What can hang from each mark
rudat: diga
diga: fameb novi rudat
rafe: diga fameb novi
fameb: vefe
novi: diga rafe vefe
vefe: rafe

Known rows, with every way that one mark hangs from another
rudat{diga{novi{rafe vefe}}}: -20.2; 31.0; 8.5; 1.6; -19.6; 42.9; 1.2; -5.2; 11.1; 42.0; 2.6; -8.2; -16.7; 16.1; 21.0; -10.6; -32.2; 13.7
diga{novi{rafe} rudat}: -8.7; 30.9; -17.8; -20.0; -6.7; 18.9; 6.4; 18.6; 16.8; 34.4; -4.5; -11.0; 0.5; 35.7; 14.0; -1.7; -47.7; -1.2
novi{rafe{diga}}: -16.2; 4.0; -2.0; 32.8; -22.6; -3.9; -14.6; -17.0; 11.2; 54.9; -16.5; -20.3; -15.0; 13.1; 50.0; -24.0; -38.7; -8.9
vefe{rafe{diga{fameb novi}}}: -6.9; 20.8; -11.6; -2.8; 24.8; 2.7; -6.1; -22.1; -9.2; 12.8; -36.1; -17.7; -27.2; 22.3; 40.4; -2.5; -58.9; -16.7
vefe{rafe{diga{rudat} fameb novi}}: -2.3; 39.8; -10.9; 27.0; 21.3; -54.0; -9.0; -24.3; 16.8; 34.0; -48.3; -61.5; 16.7; 12.6; 46.8; -17.9; -59.2; -25.1
rudat{diga{fameb}}: -20.2; -1.2; -6.6; -10.2; -24.6; -14.6; -1.7; -13.1; 3.5; 10.0; -20.5; -10.9; 11.8; -4.5; 1.7; -22.7; -27.6; 13.5
rafe{diga{fameb{vefe} novi rudat}}: -23.2; 41.4; -24.2; -31.7; 16.7; 10.2; -10.4; 19.9; 8.9; -0.6; -13.4; -9.0; 16.3; 22.8; 13.5; -7.1; -52.2; -10.4
rafe{diga}: -8.6; -16.3; -19.2; 14.3; -26.1; -33.9; -20.5; -8.2; 8.5; 37.2; -27.7; -26.7; -6.0; 13.2; 49.6; -22.2; -47.6; -4.4
rudat{diga{fameb novi}}: -15.0; 19.6; -18.9; -21.0; -3.9; 14.3; 6.7; -6.8; 6.8; -1.2; -21.4; 1.5; 3.1; 12.3; 3.7; -10.8; -41.4; 12.0
diga{fameb novi rudat}: -17.0; 35.1; -37.3; -50.2; 0.5; 4.0; 5.3; 15.3; 7.4; -6.1; -11.7; 3.6; 11.1; 32.6; -0.9; 0.0; -54.7; -0.1
fameb{vefe{rafe{diga{novi rudat}}}}: 0.6; 11.6; 5.3; -17.9; 26.1; 2.6; -2.8; 20.3; -2.0; 25.6; -24.9; -44.2; 2.9; 14.2; 24.4; 5.9; -46.0; -16.3
novi{diga}: -5.9; -14.1; -11.7; 16.6; -34.1; -18.1; -7.3; -21.8; -6.2; 41.8; -26.6; -25.2; -21.6; 6.5; 47.0; -10.3; -27.1; 4.7
diga{fameb novi}: -9.4; 17.3; -33.5; -30.5; -1.7; 15.9; 12.4; -4.5; 1.6; -10.5; -21.7; 13.0; -6.4; 27.8; 20.3; 0.8; -52.2; -1.9
diga{fameb novi{vefe} rudat}: -29.6; 53.1; -25.9; -54.9; -8.2; 21.3; -1.4; 12.3; 2.3; 2.7; 7.1; 6.5; 0.5; 34.6; 3.2; 1.5; -51.7; 3.8
diga{fameb}: -14.6; -5.4; -19.5; -19.9; -23.5; -15.2; 3.5; -11.9; -3.5; 1.8; -21.1; -1.5; 3.6; 9.0; 17.5; -11.5; -37.6; -1.0
rudat{diga}: -6.6; -21.6; -2.4; 0.4; -34.3; -25.2; -4.2; -2.5; 8.7; 31.8; -23.1; -29.9; 9.0; -2.5; 12.9; -21.5; -28.4; 16.5
vefe{rafe{novi{diga{fameb}}}}: 1.8; 15.9; 1.8; 22.2; 11.3; -6.7; 7.0; -40.3; -15.8; 22.1; -43.3; -44.8; -26.1; 6.9; 54.6; -2.9; -37.5; -17.7
rafe{diga novi}: 2.4; 0.3; -24.0; 33.6; -10.6; -30.4; -12.7; -12.7; 18.6; 31.7; -38.0; -47.0; 0.2; 19.1; 69.0; -23.6; -56.5; -17.8
diga{fameb{vefe{rafe}} novi rudat}: -8.6; 35.0; -3.8; -55.6; 31.2; 22.0; 16.6; 22.5; -7.8; -8.9; -15.7; -15.4; 12.5; 18.9; -7.3; 14.2; -43.5; -11.8
diga{fameb{vefe} novi{rafe}}: -16.8; 36.1; -3.1; -21.0; 12.0; 61.4; 24.0; 3.9; 0.4; -3.3; -6.3; 14.9; 0.7; 18.1; 15.0; 6.6; -33.0; -12.2
fameb{vefe}: 1.4; -29.1; 1.6; -14.3; -22.6; -8.1; 10.0; 16.7; 0.3; 17.4; -18.3; -25.7; 17.4; -1.8; 21.7; -1.3; -25.1; -2.7
vefe{rafe{fameb novi}}: 11.5; 12.7; -4.0; 23.7; 10.2; -37.8; 16.9; -33.4; 7.5; 20.7; -51.3; -48.3; 9.1; 6.4; 47.1; -6.4; -49.5; -21.3

Rows
-37.9; 72.9; -10.5; -37.6; -5.2; 47.6; 2.5; 3.8; 5.3; 18.2; 16.7; 12.9; -7.6; 36.3; 6.0; -1.6; -44.0; -2.1 -> diga{fameb novi{rafe vefe} rudat}
-11.5; 34.2; -15.4; 17.8; -21.8; -22.6; 7.4; -28.5; 20.7; 21.3; -23.8; -27.7; 17.0; 12.4; 51.2; -14.3; -47.3; -9.7 -> rafe{fameb novi{vefe}}
-27.8; 52.9; -11.0; 0.8; -16.9; 2.2; -8.8; -20.2; -0.8; 26.5; -7.2; -31.0; -9.6; 17.6; 43.4; -12.3; -36.0; -4.6 -> rafe{novi{diga{fameb rudat} vefe}}
-29.8; 45.2; 2.9; 19.7; -2.0; -11.8; -9.0; -5.4; 24.5; 41.2; -13.7; -23.3; 32.0; 2.1; 23.3; -22.1; -33.3; -14.7 -> novi{rafe{diga{rudat} fameb{vefe}}}
-18.0; 37.9; -17.9; -3.5; 11.2; -13.8; -10.5; 8.4; 14.9; 5.6; -23.1; -38.7; 30.8; 12.3; 33.1; -19.5; -48.6; -23.1 -> rafe{diga{fameb{vefe} rudat} novi}
-26.5; 23.7; -17.6; -13.2; -22.2; -17.9; -12.1; -14.5; -6.2; 22.1; -15.3; -14.6; -5.0; 9.8; 17.5; -13.5; -28.8; 4.4 -> novi{diga{fameb rudat}}
-29.0; 23.2; -5.4; 21.6; -14.5; 6.4; -13.1; -26.5; 4.7; 33.1; -14.2; -3.6; -11.6; 12.3; 40.5; -24.9; -37.8; -12.4 -> novi{rafe{diga{fameb}}}
-6.8; -5.0; 13.2; -25.0; 6.9; 3.2; 14.4; -5.0; -18.8; -0.4; -24.2; -19.4; 5.6; -4.8; 11.9; 4.6; -26.5; -12.6 -> diga{fameb{vefe{rafe}}}
-27.3; 64.2; -22.4; 22.1; -9.8; -40.2; -20.8; -18.2; 31.1; 34.9; -20.7; -42.2; 25.6; 19.9; 52.1; -28.2; -59.5; -14.4 -> rafe{diga{rudat} fameb novi{vefe}}
-45.6; 65.3; 2.4; 21.5; -23.1; -9.0; -23.6; -22.2; 21.8; 58.4; 3.2; -15.5; 6.1; 15.0; 36.0; -27.3; -39.6; -6.3 -> novi{rafe{diga{rudat} fameb} vefe}
-36.3; 27.2; -2.2; -1.2; -34.7; 11.6; -13.2; -35.4; -17.5; 27.9; -2.4; -3.3; -32.3; 6.5; 41.6; -9.7; -23.8; 6.2 -> novi{diga{fameb} vefe}
-44.3; 48.4; 13.8; 18.0; -31.1; 41.3; -8.3; -44.8; -14.1; 45.6; 8.4; 3.7; -40.5; 9.3; 44.3; -12.2; -15.5; 0.9 -> novi{diga{fameb} rafe vefe}
-21.7; 19.2; -5.7; 17.0; -20.0; -13.8; -20.7; -1.1; 15.7; 56.8; -8.9; -27.6; -0.9; 17.8; 33.9; -25.9; -39.9; -7.9 -> novi{rafe{diga{rudat}}}
-17.5; 24.7; -34.1; -7.0; 4.4; 5.8; -10.5; -11.9; 6.6; 3.0; -25.9; 3.4; -12.0; 28.1; 40.0; -12.7; -59.6; -9.5 -> rafe{diga{fameb novi}}
-18.8; 38.7; -31.5; 3.1; 1.2; -30.5; -17.5; -5.3; 17.7; 14.0; -28.1; -36.3; 17.5; 22.0; 39.6; -26.6; -58.0; -18.4 -> rafe{diga{fameb rudat} novi}
-20.9; 12.2; -8.1; -47.2; -10.8; -10.6; 4.6; 22.8; -0.1; -2.7; -7.5; -14.1; 35.1; 2.6; -9.9; -4.3; -27.0; -3.5 -> diga{fameb{vefe} rudat}
-23.9; 54.8; -8.1; -41.4; 14.9; 48.3; 16.3; 23.1; 7.5; 0.5; 2.3; 5.5; 17.4; 23.3; -5.8; 5.0; -35.7; -10.1 -> diga{fameb{vefe} novi{rafe} rudat}
-8.4; 15.1; -2.3; 6.9; -10.4; 27.9; 7.7; -2.7; 16.0; 35.9; -15.2; -11.6; -6.3; 14.5; 16.8; -12.2; -35.2; 10.6 -> rudat{diga{novi{rafe}}}
-39.7; 49.4; 4.9; 37.4; -25.2; 0.0; -17.9; -38.0; 16.0; 54.0; -2.3; -9.2; -6.6; 10.2; 53.3; -26.5; -38.2; -8.4 -> novi{rafe{diga fameb} vefe}
-7.2; 15.1; 9.9; -12.3; -4.4; 19.4; 1.1; -5.7; -1.8; 33.6; -13.4; -27.7; -20.8; 12.4; 19.4; -2.1; -39.4; 12.1 -> rudat{diga{novi{vefe{rafe}}}}
0.1; 12.3; -0.8; -21.0; -2.2; 22.7; 6.8; -4.3; -9.2; 28.3; -12.5; -18.3; -32.0; 28.3; 38.0; 12.0; -50.3; -1.9 -> diga{novi{vefe{rafe}}}
-5.9; 25.8; 6.4; -31.7; 20.2; -7.0; 13.0; 11.7; -5.0; -0.1; -21.8; -41.8; 27.0; 5.0; 5.5; 0.6; -34.8; -19.7 -> diga{fameb{vefe{rafe{novi}}} rudat}
-19.3; 6.7; -0.6; -2.2; -14.3; 9.3; 1.9; -18.2; -15.0; 10.6; -20.3; -10.0; -6.6; -5.2; 28.6; -4.6; -16.8; -2.6 -> novi{diga{fameb{vefe}}}
-12.3; 21.8; -13.0; 14.5; 8.1; -3.2; -3.0; -8.5; 9.0; 2.1; -31.7; -30.9; 16.3; 7.1; 51.4; -18.6; -45.7; -24.5 -> rafe{diga{fameb{vefe}} novi}
-31.3; 38.4; 7.0; 16.6; -34.0; 6.7; 2.6; -31.6; 12.5; 45.1; 1.0; -2.6; -1.9; 8.4; 35.9; -14.5; -29.6; -2.6 -> novi{rafe{fameb} vefe}
0.6; 6.6; 9.5; -12.1; 17.0; 6.0; 20.7; -8.8; -12.3; -5.3; -31.5; -33.2; 9.4; -1.1; 25.1; 3.6; -33.1; -21.9 -> diga{fameb{vefe{rafe{novi}}}}
-21.6; 47.4; -19.3; 39.7; -11.7; -28.7; -14.8; -36.1; 25.7; 31.3; -29.0; -33.9; 10.5; 14.3; 70.2; -25.9; -57.2; -16.2 -> rafe{diga fameb novi{vefe}}
-27.7; 35.8; -8.2; -25.4; -13.2; 30.0; 0.3; -9.0; 3.1; 6.1; -3.3; 4.6; -7.5; 14.0; 7.2; -9.5; -39.2; 16.0 -> rudat{diga{fameb novi{vefe}}}
